Known rows, with every way that one mark hangs from another
M{E{D N} W}: [ 0.66  1.14 -1.69 -3.76 -0.78 -0.89  2.36  1.37 -1.61 -0.78 -0.31 -0.13
  1.24 -1.25 -3.14  1.95  1.46 -4.33 -4.62 -2.09]
L{B}: [ 1.97 -0.25  0.92 -1.40  1.43 -2.56 -1.14  0.93  2.18  0.36  0.61 -0.65
  0.97 -1.22 -1.16 -0.45 -0.87  0.67 -1.86  0.15]
N{E{D}}: [-0.37  2.68 -1.74 -1.59  2.06  3.24  0.04 -0.10 -0.74 -0.38  1.16 -0.86
  2.95 -2.08  1.40  0.56  0.50  0.40 -1.02 -0.28]
N{E{D} Y}: [ 0.38  4.77 -1.99 -1.99  1.08  2.50 -1.70  1.18 -0.12 -1.09  3.49 -1.46
  5.04 -2.77  1.72  1.76 -0.26  0.66 -1.17 -0.67]
M{E{D N{Y{B{L}}}} W}: [ 1.77  2.10 -0.75 -4.24 -0.98 -2.04  1.00  3.63 -1.02 -0.10  0.86 -1.76
  2.07 -2.71 -2.11  1.03  1.42 -4.46 -6.42 -2.20]
W{M{E{N{Y}}}}: [ 0.36  6.20  1.34 -2.30  0.54 -0.84 -0.27  1.10 -1.19 -0.44 -1.17 -1.56
  1.06 -0.81  0.11 -0.67  0.70  0.29  1.16 -0.24]
W{M{E{N{R}}}}: [ 0.35  5.49  1.01 -2.21  1.10 -1.85  0.86  0.55 -1.43 -0.59 -1.67 -0.59
  0.56 -0.09  0.02 -1.14 -0.04  0.74  1.45 -0.58]
T{M N{R}}: [-0.54 -0.08 -0.80  2.31 -0.62 -5.92  0.10  3.63 -0.90  0.28  0.47  4.25
 -0.10  0.15  0.08  0.19  0.97  1.02  2.34 -2.34]
T{M{E{D N{R}} W}}: [ 0.48  1.54 -1.42 -1.76 -1.56 -3.64  2.10  3.16 -2.36 -0.95 -0.08  1.46
  1.00 -1.58 -2.40  1.33  1.56 -2.02 -1.82 -2.79]
E{D N{R Y{B{X} M}}}: [ 1.92  4.58 -2.72 -3.68 -0.50 -4.13 -2.30  2.22  1.91 -0.47  1.47 -1.62
  3.51 -1.79 -0.20  2.08 -0.55  0.83 -4.72 -1.50]
M{E{N} W}: [ 0.12  0.60  0.01 -3.44 -1.08 -1.41  3.72  1.42 -1.65 -0.10 -0.02  0.75
 -0.06  0.07 -3.52  0.80  1.14 -4.29 -3.43 -2.02]
N{E R Y{B M{W}}}: [ 0.37  3.50 -0.72 -5.17  1.89 -3.34  0.41  3.84  1.96 -0.69  4.46  0.29
  3.24 -0.42  1.85 -0.07 -4.10 -0.50 -4.00 -1.36]
M{E{N{Y}} W}: [ 0.60  1.97 -0.22 -3.74 -1.78 -1.91  2.54  2.24 -1.26 -0.60  1.51  0.36
  1.30 -0.35 -3.36  1.46  0.70 -4.13 -3.51 -2.27]
Y{B{L} N{R}}: [ 0.40  0.73 -0.25 -4.02  2.17 -4.91  0.26  4.80  1.56 -1.01 -1.04 -1.39
  0.35 -1.35  1.46 -3.19 -0.62  1.13 -2.28 -1.74]
T{M N{E{D} Y}}: [-0.76  3.19 -1.69  0.96  0.13 -1.78 -1.65  4.47 -1.05  0.17  2.10  2.02
  3.07 -2.56  1.27  1.45  2.51  0.69  1.08 -1.98]
T{N}: [-0.64 -0.84 -0.45  1.18  0.29 -2.17 -0.23  1.52  0.16  0.95 -0.09  2.27
 -0.42  0.50 -0.15  0.43  1.27 -0.68  0.31 -0.90]
E{D N{Y{B{L} M{W}}}}: [ 0.88  2.98 -2.38 -3.32 -0.44 -2.18 -2.28  3.96  0.88  0.23  0.42 -2.67
  2.53 -2.13  0.05  2.31  0.86 -1.12 -6.69 -0.58]
Y{B{X} M{E} N}: [ 0.05  1.12  1.89 -7.44  0.50 -3.48  1.98  4.51  4.02 -0.34 -3.91 -1.24
 -0.85 -2.30 -0.43 -5.00  0.57 -1.81 -2.27 -0.73]
W{M{E{N}}}: [-0.06  5.11  1.53 -2.08  1.00 -0.45  0.59  0.46 -1.46 -0.06 -2.42 -1.24
  0.05 -0.41 -0.12 -1.26  1.05  0.20  1.24 -0.04]
T{N{R Y{B{X}}}}: [ 1.43  1.51 -0.17 -0.47  0.19 -6.16 -1.05  2.80  1.74  0.83  2.84  1.65
  1.43 -0.72  0.05 -0.41 -0.81 -0.26 -1.42 -2.23]
B{L X}: [ 0.78  1.80  1.70  1.93 -2.50  0.97  1.99  0.94 -0.44  2.30 -1.20 -2.62
  0.18 -4.32 -0.70 -4.68  1.71 -0.32 -1.10  1.52]

Rows
[ 0.32  3.45 -2.64 -1.91  2.20  0.55  0.46  0.03 -0.63 -1.35  2.66  0.29
  4.02 -1.38  1.63  0.79 -1.62  1.51 -0.66 -1.33]
N{E{D} R}
[ 0.83  2.22  0.88 -2.64 -2.11 -1.06 -0.84  2.89  1.76 -0.84  0.72 -0.06
  1.87 -0.67  0.57 -0.18 -0.75 -1.16 -0.01  0.08]
N{Y{M{E}}}
[ 2.58  3.72  1.65 -3.04 -1.77 -3.36  1.40  2.62 -0.25  0.86  1.33 -0.89
  1.86 -2.01 -1.53 -2.00  1.01 -1.28 -2.08 -2.14]
M{E{N{R Y{B{L X}}}}}
[-0.02  3.69  0.74 -4.58  0.96 -0.45  1.08  3.07  2.18  0.98  2.74 -1.56
  2.22 -2.71  0.58 -1.84 -1.55 -1.83 -4.72  0.00]
N{E Y{B{X} M{W}}}
[ 1.11  5.06  0.40 -4.34  1.07 -2.54  0.19  2.75  2.63  0.19  3.80 -0.54
  3.53 -1.96  1.83 -2.11 -3.10  0.95 -2.32 -0.77]
N{E R Y{B{X} M}}
[-1.37  1.80 -2.94 -8.54  3.86 -3.91  1.43  5.31  3.01 -2.45 -0.56 -0.38
  1.89 -1.10  1.48 -0.94 -2.66 -0.79 -5.43 -1.77]
Y{B M{W} N{E{D} R}}
[ 1.29  4.60 -1.76 -4.91  2.30 -2.10 -2.11  3.31  2.36 -1.19  3.77 -0.73
  4.83 -1.72  3.31  0.69 -3.16  1.18 -3.21 -1.19]
N{E{D} R Y{B M}}
[ 0.07  1.23 -1.72 -4.43 -1.31 -2.40  1.98  2.71  0.55 -1.06 -1.09  0.80
  1.18 -0.20 -1.54  1.09 -0.68 -3.00 -3.87 -0.92]
Y{M{E{D N{R}} W}}
[-0.75  2.08 -2.16  1.01  1.03 -3.30  0.08  3.51 -1.42  0.01  1.42  3.49
  2.25 -1.50  1.17  0.70  1.36  1.35  1.54 -2.55]
T{M N{E{D} R}}
[ 1.31  3.35 -3.58 -4.36  0.16 -4.70 -2.17  3.12  1.40 -1.16  1.97 -0.90
  3.29 -0.62 -0.23  3.62 -1.38 -0.28 -6.11 -1.94]
E{D N{R Y{B M{W}}}}
[ 0.89  2.86 -3.81 -1.49  0.16 -2.11 -1.15  0.12 -0.74 -1.14  0.77 -0.22
  2.81 -0.29 -0.72  3.38  0.30  1.33 -2.43 -1.82]
E{D N{R}}
[ 1.61  3.02 -2.43 -4.25 -1.40 -3.10  1.53  2.28 -1.13 -1.83  2.16  0.32
  3.27 -1.29 -2.77  2.78 -0.26 -3.46 -4.49 -3.12]
M{E{D N{R Y}} W}
[ 0.02  2.62 -0.29 -0.28  1.35 -5.69 -0.86  5.23 -0.18  0.62  3.61  3.15
  2.11 -0.93  1.63 -0.01  0.42  1.18  0.63 -3.17]
T{M N{E R Y{B}}}
[-1.10  3.73 -3.65 -4.60  2.58 -0.78  0.86  2.27  0.42 -3.32  0.46 -0.02
  3.75 -1.50  1.06  0.08 -0.85  2.13  0.14 -2.05]
Y{N{E{D} R}}
[ 1.10  0.15 -0.36 -6.37  0.77 -4.45  1.09  3.63  1.78  0.01 -0.95 -0.03
  0.03 -0.18 -0.73  0.15 -1.02 -3.66 -6.54 -1.63]
Y{B M{E{D N{R}} W}}
[ 0.76  0.23  0.03 -2.00 -0.47 -4.06 -1.08  5.77  1.71  1.07  0.33  0.50
  1.10 -1.97  0.73 -0.31  0.71 -3.37 -4.07 -1.05]
T{N{Y{B{L} M{E{D} W}}}}
[ 1.30  0.41  0.27 -5.11 -0.07 -3.90  1.42  5.17  1.15  0.97 -1.58 -1.26
  0.11 -1.72 -0.07 -1.64 -0.09 -3.59 -7.06 -0.83]
Y{B{L} M{E{D N{R}} W}}
[-2.28  3.24 -2.14 -5.62  1.64 -1.56  1.69  3.82  2.16 -2.75 -0.92  0.93
  2.36  0.06  1.59 -1.45 -1.90  2.09  0.73 -0.58]
Y{M N{E R}}
[ 0.57  1.12 -0.59 -3.66 -1.00 -3.20  3.93  1.46 -1.61 -0.71  0.97  1.49
  0.62  0.56 -3.43  0.84 -0.19 -3.53 -3.18 -2.75]
M{E{N{R}} W}
[-0.57  3.11 -3.16 -1.95  0.68 -3.01 -0.33  3.97  0.96 -0.86  3.20  2.35
  4.02 -0.93  1.15  1.91 -1.55 -0.73 -2.13 -1.64]
T{N{E{D} R Y{M{W}}}}
[ 0.20  3.27 -1.43 -5.14  2.10 -0.01 -1.25  3.63  1.90 -0.42  2.67 -1.77
  3.59 -2.48  2.01  0.95 -1.62 -1.66 -5.64 -0.44]
N{E{D} Y{B M{W}}}
[ 2.39  3.17 -1.41 -5.04 -1.03 -4.06  1.90  2.24 -0.26 -0.72  2.02 -0.71
  2.70 -2.58 -3.21  1.06 -0.12 -4.04 -6.14 -3.13]
M{E{D N{R Y{B{X}}}} W}
[-0.05 -0.22 -0.60 -3.66 -1.20 -0.63  1.69  2.61  1.05 -0.85 -1.76  0.24
  0.50 -1.17 -0.73 -0.11 -0.62 -3.93 -3.29  0.20]
Y{M{E{D} W}}
[-0.95  3.03 -2.29 -8.22  2.76 -3.71  2.71  4.56  3.36 -1.53 -0.91 -1.19
  1.96 -3.13  0.20 -2.86 -2.13 -1.06 -5.82 -1.34]
Y{B{X} M{W} N{E{D} R}}
[-1.51  3.33 -2.32 -4.37  2.35 -1.26  1.88  2.34  0.37 -2.74  0.65  0.64
  2.71 -0.40  0.76 -0.83 -1.06  2.12  1.04 -2.03]
Y{N{E R}}
